Each row comes from the steps of one path. Every step used is in the known rows, and no mark comes twice. Write the path behind each row, first mark first.
Known rows
A > J > N > Z: .12	-.09	-.05	.04	-.13	.15	-.31	-.06	-.09	.10	-.11	.05	-.10	.06	-.28	-.13	.04	.13	.11	-.30	.00	-.13	.35	.00	-.17	-.26	-.33	.08
K > L > G: .41	-.27	.19	.07	.08	-.01	-.21	-.01	-.08	.21	.03	.33	.19	.04	-.18	.11	.08	.27	.05	-.13	.23	.17	.32	-.40	-.06	.02	-.17	.18
B > G > L: .46	-.21	.24	-.02	.01	-.06	-.11	-.11	-.11	.26	.08	.27	.11	.18	-.19	.08	.15	.11	.14	-.20	.06	.12	.18	-.33	-.01	-.10	-.10	.00
J > K > L > G: .37	-.25	.17	.13	.01	-.07	-.33	.09	-.15	.25	.12	.34	.12	.04	-.15	.13	.14	.24	.09	-.11	.22	.19	.36	-.52	.04	-.03	-.16	.19
Z > N > J > K: .20	-.09	-.07	.10	-.19	-.19	-.21	-.05	-.10	.04	.04	.30	-.09	.06	-.12	-.02	.16	.11	-.06	-.05	-.26	-.09	.26	-.20	-.04	-.20	-.12	.04
A > J > N > Z > G: .22	-.07	-.04	.00	-.14	.20	-.33	-.03	-.12	.09	-.13	-.08	-.14	.16	-.37	-.18	.08	.18	.14	-.32	.09	-.02	.24	.00	-.27	-.27	-.38	.07
B > G: .37	-.17	.17	-.02	-.09	.05	-.15	-.12	-.10	.18	.00	.23	.00	.12	-.12	.03	.06	.03	.12	-.26	.06	.07	.15	-.27	-.01	-.10	-.06	.08
L > G > Z: .41	-.23	.16	.04	.04	.08	-.05	-.15	-.06	.14	-.07	.37	.17	.15	-.06	.10	.14	.13	.03	-.14	.11	.07	.19	-.33	-.04	-.08	-.27	.13
K > L > G > B: .40	-.25	.21	.09	.00	.01	-.22	.11	-.14	.04	.05	.30	.16	.00	-.11	.02	.14	.23	.16	-.18	.33	.18	.29	-.43	-.09	.01	-.10	.20
G > Z > N > J > K: .28	-.13	-.04	.10	-.16	-.18	-.09	-.18	-.10	.04	-.01	.40	-.01	.12	-.08	.02	.27	.08	-.08	-.01	-.35	-.12	.20	-.24	.03	-.24	-.20	.03
L > K > J > N > Z: .22	-.10	-.04	.04	-.04	.09	-.46	.11	-.08	.02	-.07	.05	-.09	-.10	-.18	-.20	-.01	.17	.09	-.16	-.08	-.08	.32	-.01	-.07	-.19	-.33	.07
K > L: .36	-.22	.12	.06	-.01	.05	-.20	-.03	-.05	.15	.01	.27	.08	-.08	-.19	.08	.03	.20	.01	-.15	.08	.06	.31	-.28	.02	.02	-.10	.13
L > K: .30	-.09	.16	.05	.01	.07	-.33	.11	-.04	.05	-.07	.23	-.04	-.06	-.03	.00	.01	.12	.09	-.14	.06	.09	.26	-.21	-.04	-.06	-.14	.11
B > G > L > K > J: .44	-.19	.24	.01	.08	-.17	-.36	.11	-.12	.13	.08	.28	.10	.00	-.14	.04	.13	.13	.11	-.18	-.05	.14	.23	-.34	.03	-.10	-.16	.02
L > G: .34	-.19	.14	.05	.01	.08	-.18	-.02	-.05	.14	-.03	.26	.09	.09	-.11	.05	.04	.16	.05	-.18	.20	.11	.25	-.29	-.08	-.05	-.18	.13
Q > Z: .36	-.06	.05	-.03	-.02	.16	-.09	-.10	-.11	.06	-.06	.27	-.01	.00	-.19	-.01	.04	.12	.03	-.23	-.04	-.07	.23	-.11	.02	-.16	-.11	.08
Q > Z > N > J > A: .24	.04	-.11	.01	-.14	-.21	-.14	-.15	-.06	-.02	-.09	.40	.01	.07	-.27	-.01	.13	.16	-.13	-.21	-.38	-.15	.23	-.04	-.10	-.28	-.11	.05
N > J > K > L: .27	-.21	.07	.15	-.18	-.18	-.31	.03	-.13	.15	.13	.26	.03	-.06	-.18	.12	.14	.20	-.06	-.12	-.09	.07	.38	-.37	.06	-.05	-.12	.14
A > J > K > B > G: .16	-.13	.25	.10	-.26	-.03	-.37	.09	-.29	.12	.16	.24	-.16	.10	-.08	.05	.18	-.06	.19	-.45	.07	.00	.25	-.38	.08	-.23	-.11	.11
B > G > Z: .46	-.21	.18	-.03	-.07	.06	-.02	-.24	-.10	.18	-.06	.33	.08	.17	-.07	.06	.14	.01	.09	-.24	-.04	.02	.08	-.30	.04	-.13	-.14	.07
K > J > N: .14	-.15	-.06	.11	-.14	.09	-.30	.01	-.12	.01	.02	.09	-.03	-.14	-.18	-.06	-.05	.12	-.08	-.23	-.10	-.11	.35	-.02	-.05	-.10	-.24	.00
J > K > B > G: .28	-.17	.25	.06	-.24	.02	-.27	.03	-.25	.16	.19	.23	-.16	.12	-.03	.04	.16	-.06	.21	-.32	.09	.02	.17	-.39	.14	-.15	-.07	.11
G > B: .30	-.12	.10	.09	-.16	.14	-.17	.08	-.07	-.09	-.02	.18	-.04	-.05	-.04	-.07	.03	.05	.13	-.27	.13	.02	.23	-.21	-.05	-.03	-.05	.11
A > J > N > Z > Q: .20	.00	-.01	.01	-.06	.22	-.24	-.10	-.13	.13	-.19	.11	-.11	.10	-.42	-.14	.05	.17	.09	-.43	.03	-.16	.29	.00	-.17	-.33	-.29	.09
Q > Z > N > J > K > B > G > L: .36	-.11	.20	-.02	-.14	-.29	-.08	-.14	-.35	.12	.23	.41	-.05	.24	-.19	.01	.42	.07	.12	-.14	-.28	-.13	.14	-.33	.06	-.38	-.08	-.03
N > Z > Q: .45	-.07	.04	-.06	.02	.25	-.10	-.13	.00	.18	-.17	.21	-.05	.10	-.32	-.11	.01	.13	.08	-.32	.06	-.06	.16	-.10	.00	-.21	-.18	.16
Z > Q: .37	-.06	.10	.01	-.01	.18	-.09	-.07	-.06	.13	-.11	.27	-.03	.02	-.24	.02	.00	.11	-.01	-.32	.07	-.01	.19	-.16	-.01	-.12	-.09	.10
B > G > L > K: .47	-.16	.33	-.03	.09	-.11	-.26	.04	-.13	.23	.04	.29	.07	.13	-.11	.07	.17	.14	.22	-.13	.09	.18	.19	-.37	-.03	-.11	-.13	.03

Write each row's path
.39	-.25	.36	-.01	-.07	-.05	-.11	-.09	-.20	.18	.17	.25	.00	.17	-.12	.08	.19	.05	.19	-.28	.10	.05	.15	-.33	.04	-.11	-.09	.01 -> K > B > G > L
.22	-.10	-.05	.14	-.15	-.06	-.36	.06	.01	.00	.00	.25	.03	-.14	-.19	.06	-.09	.08	-.12	-.39	-.16	.02	.34	-.13	.04	-.05	-.18	.09 -> K > J > A
.33	-.20	.10	.11	-.09	-.02	-.31	.06	-.13	.18	.09	.30	.03	-.06	-.17	.08	.09	.17	.05	-.14	.06	.10	.36	-.38	.12	-.03	-.11	.16 -> J > K > L
.41	-.17	.13	-.05	.04	-.09	-.40	.02	-.16	.19	.06	.11	.02	.11	-.25	-.13	.14	.17	.22	-.17	-.06	.01	.26	-.17	-.06	-.25	-.33	.00 -> B > G > L > K > J > N > Z
.35	-.12	.11	.06	.04	-.03	-.43	.21	-.19	.02	.05	.01	-.03	-.02	-.24	-.07	.10	.24	.07	-.11	.02	.12	.28	-.16	-.18	-.11	-.36	-.06 -> Z > G > L > K > J > N
.35	-.03	-.05	-.05	.04	.08	-.04	-.17	-.10	.03	-.10	.37	-.01	.05	-.21	-.09	.09	.13	.00	-.10	-.18	-.16	.16	-.06	-.04	-.23	-.09	.04 -> Q > Z > N
.21	-.17	.08	.12	-.23	-.15	-.09	-.15	-.20	-.01	.08	.39	-.09	.10	.01	.01	.30	.00	-.03	-.10	-.30	-.19	.17	-.27	.06	-.25	-.18	.05 -> G > Z > N > J > K > B
.48	-.02	.09	-.04	-.10	.27	-.11	.05	-.19	-.13	-.08	.11	-.07	.04	-.21	-.16	.13	.11	.18	-.31	.15	.07	.09	-.17	-.11	-.14	-.12	.10 -> Q > Z > G > B
.30	-.03	-.06	-.03	-.06	-.07	-.02	-.20	-.11	-.02	-.07	.34	-.02	.06	-.23	-.06	.17	.16	-.10	-.08	-.33	-.20	.19	-.04	-.10	-.26	-.10	.04 -> Q > Z > N > J
.25	-.13	-.04	.00	-.13	.20	-.22	-.12	-.07	.13	-.08	.05	-.08	.08	-.23	-.15	.00	.14	.13	-.18	.03	-.10	.27	.01	-.11	-.20	-.28	.07 -> J > N > Z
.28	-.11	.07	.09	.01	.02	-.42	.18	-.02	-.02	-.02	.22	-.03	-.19	-.06	-.01	-.03	.11	-.01	-.18	-.07	.04	.30	-.17	.04	-.04	-.18	.09 -> L > K > J
.37	-.22	.34	.04	-.14	-.11	-.22	.01	-.27	.24	.26	.28	-.05	.17	-.08	.10	.24	.00	.23	-.27	.11	.08	.19	-.46	.14	-.16	-.10	.03 -> J > K > B > G > L
.37	-.12	.07	.07	-.07	-.23	-.19	.05	-.28	-.04	.11	.45	.10	.07	-.18	-.05	.37	.26	.09	-.04	-.05	-.01	.28	-.43	-.08	-.25	-.08	.16 -> Q > Z > N > J > K > L > G > B
.29	-.07	.12	-.03	-.22	-.18	-.13	-.14	-.33	.05	.15	.36	-.16	.18	-.13	-.05	.32	.01	.10	-.21	-.28	-.18	.11	-.27	.05	-.38	-.04	.06 -> Q > Z > N > J > K > B > G
.50	.01	.10	.00	.10	-.13	-.41	.21	-.14	.00	.00	.24	.05	-.02	-.33	.01	.12	.23	.04	-.30	-.12	.18	.25	-.22	-.04	-.17	-.28	.04 -> Q > Z > G > L > K > J > A
.36	-.22	.27	.04	-.22	.02	-.15	-.12	-.26	.16	.14	.34	-.07	.17	.03	.07	.25	-.10	.20	-.30	.00	-.02	.11	-.44	.19	-.19	-.15	.10 -> J > K > B > G > Z
.40	-.29	.18	.15	-.07	-.21	-.19	-.10	-.17	.20	.10	.42	.21	.11	-.11	.19	.30	.23	-.03	-.08	-.02	.12	.31	-.55	.03	-.09	-.27	.19 -> N > J > K > L > G > Z
.27	-.01	-.09	.03	-.12	-.14	-.14	-.10	-.18	.02	.02	.36	-.08	.06	-.20	-.04	.22	.14	-.05	-.06	-.33	-.16	.24	-.17	.00	-.31	-.11	.05 -> Q > Z > N > J > K
.56	-.22	.24	.02	.18	.08	-.02	-.18	-.13	.25	-.09	.48	.24	.13	-.25	.14	.20	.26	.01	-.22	.16	.10	.19	-.44	.00	-.09	-.22	.19 -> K > L > G > Z > Q
.33	-.10	-.05	.04	-.06	-.21	-.17	-.09	-.21	.09	.07	.43	.02	.00	-.28	.02	.26	.24	-.06	-.01	-.31	-.12	.30	-.26	.03	-.24	-.08	.11 -> Q > Z > N > J > K > L
.31	-.16	-.03	.04	-.08	-.11	.02	-.29	-.04	.00	-.09	.38	.06	.10	-.11	-.01	.21	.11	-.13	-.04	-.35	-.16	.16	-.13	-.08	-.18	-.19	.02 -> G > Z > N > J
.07	-.10	.16	.18	-.23	.04	-.38	.15	-.21	.03	.12	.24	-.18	-.03	-.08	.06	.11	-.02	.09	-.38	.05	-.06	.35	-.29	.08	-.17	-.15	.11 -> A > J > K > B
.52	-.13	.28	-.06	.06	.11	-.31	.12	-.13	.12	.02	.07	-.10	.16	-.19	-.12	.20	.18	.30	-.17	.21	.13	.12	-.25	-.08	-.15	-.32	.08 -> N > Z > G > L > K > B
.43	-.18	.09	-.06	-.01	-.04	.03	-.32	-.10	.14	-.08	.42	.07	.23	-.09	.00	.21	.03	.08	-.10	-.18	-.06	.03	-.25	-.02	-.21	-.11	.04 -> B > G > Z > N
.25	-.19	.33	.10	-.16	-.15	-.32	.07	-.30	.19	.24	.29	-.07	.17	-.13	.12	.28	.00	.21	-.40	.07	.05	.28	-.46	.08	-.23	-.13	.03 -> A > J > K > B > G > L
.19	-.04	-.10	.10	-.21	-.26	-.20	-.09	.01	.00	-.05	.33	-.01	.05	-.18	.03	.08	.14	-.15	-.18	-.32	-.07	.25	-.09	-.15	-.17	-.11	.04 -> Z > N > J > A
.49	-.30	.21	.06	.11	.01	-.09	-.15	-.09	.21	-.02	.43	.27	.09	-.13	.15	.18	.24	.03	-.10	.14	.12	.25	-.45	.00	-.02	-.25	.18 -> K > L > G > Z
.26	-.21	.17	.17	.01	-.12	-.43	.16	-.19	.21	.10	.36	.11	.02	-.21	.16	.17	.23	.08	-.23	.19	.17	.43	-.52	-.02	-.10	-.21	.20 -> A > J > K > L > G
.20	-.07	.02	.11	-.26	-.16	-.26	-.04	.02	.04	-.03	.24	.00	.00	-.16	.12	.02	.11	-.12	-.32	-.17	.02	.31	-.15	-.09	-.10	-.13	.09 -> N > J > A
.32	-.21	.18	-.01	-.18	-.15	.04	-.33	-.20	.04	.03	.38	-.01	.23	-.02	.01	.32	-.01	.04	-.17	-.28	-.18	.02	-.24	-.02	-.26	-.13	.03 -> K > B > G > Z > N > J
.34	-.22	.01	.12	-.09	-.25	-.14	-.18	-.14	.11	.05	.46	.10	.05	-.16	.08	.31	.19	-.08	.02	-.32	-.07	.26	-.36	.04	-.17	-.18	.10 -> G > Z > N > J > K > L
.41	-.10	.11	.04	-.17	.21	-.19	.11	-.11	-.10	-.05	.06	-.08	.03	-.13	-.12	.07	.10	.18	-.28	.21	.15	.12	-.21	-.15	-.04	-.13	.10 -> Z > G > B
.50	-.16	.20	.01	.11	.15	.01	-.19	-.09	.19	-.15	.42	.13	.19	-.17	.08	.16	.14	.00	-.26	.14	.06	.12	-.34	-.04	-.15	-.24	.14 -> L > G > Z > Q
.34	-.12	.04	.00	-.19	-.31	-.05	-.31	-.07	.10	-.07	.46	.10	.24	-.14	.07	.26	.04	-.06	-.23	-.38	-.06	.09	-.23	-.09	-.26	-.16	.04 -> B > G > Z > N > J > A
.22	-.14	.18	.06	-.17	-.12	-.19	-.12	-.30	.08	.08	.45	-.10	.22	-.05	.01	.35	-.07	.15	-.29	-.17	-.13	.13	-.39	.06	-.35	-.15	.06 -> A > J > K > B > G > Z > N
.21	-.13	.03	.14	-.25	-.10	-.27	.02	-.10	.07	.07	.21	-.07	.01	-.10	.07	.10	.09	-.05	-.17	-.11	.00	.32	-.25	.02	-.12	-.15	.10 -> N > J > K
.49	-.12	.01	-.07	-.04	.25	-.19	-.07	.02	.13	-.13	.02	-.08	.14	-.29	-.15	.04	.16	.15	-.23	.13	.08	.11	-.11	-.10	-.12	-.26	.13 -> N > Z > G
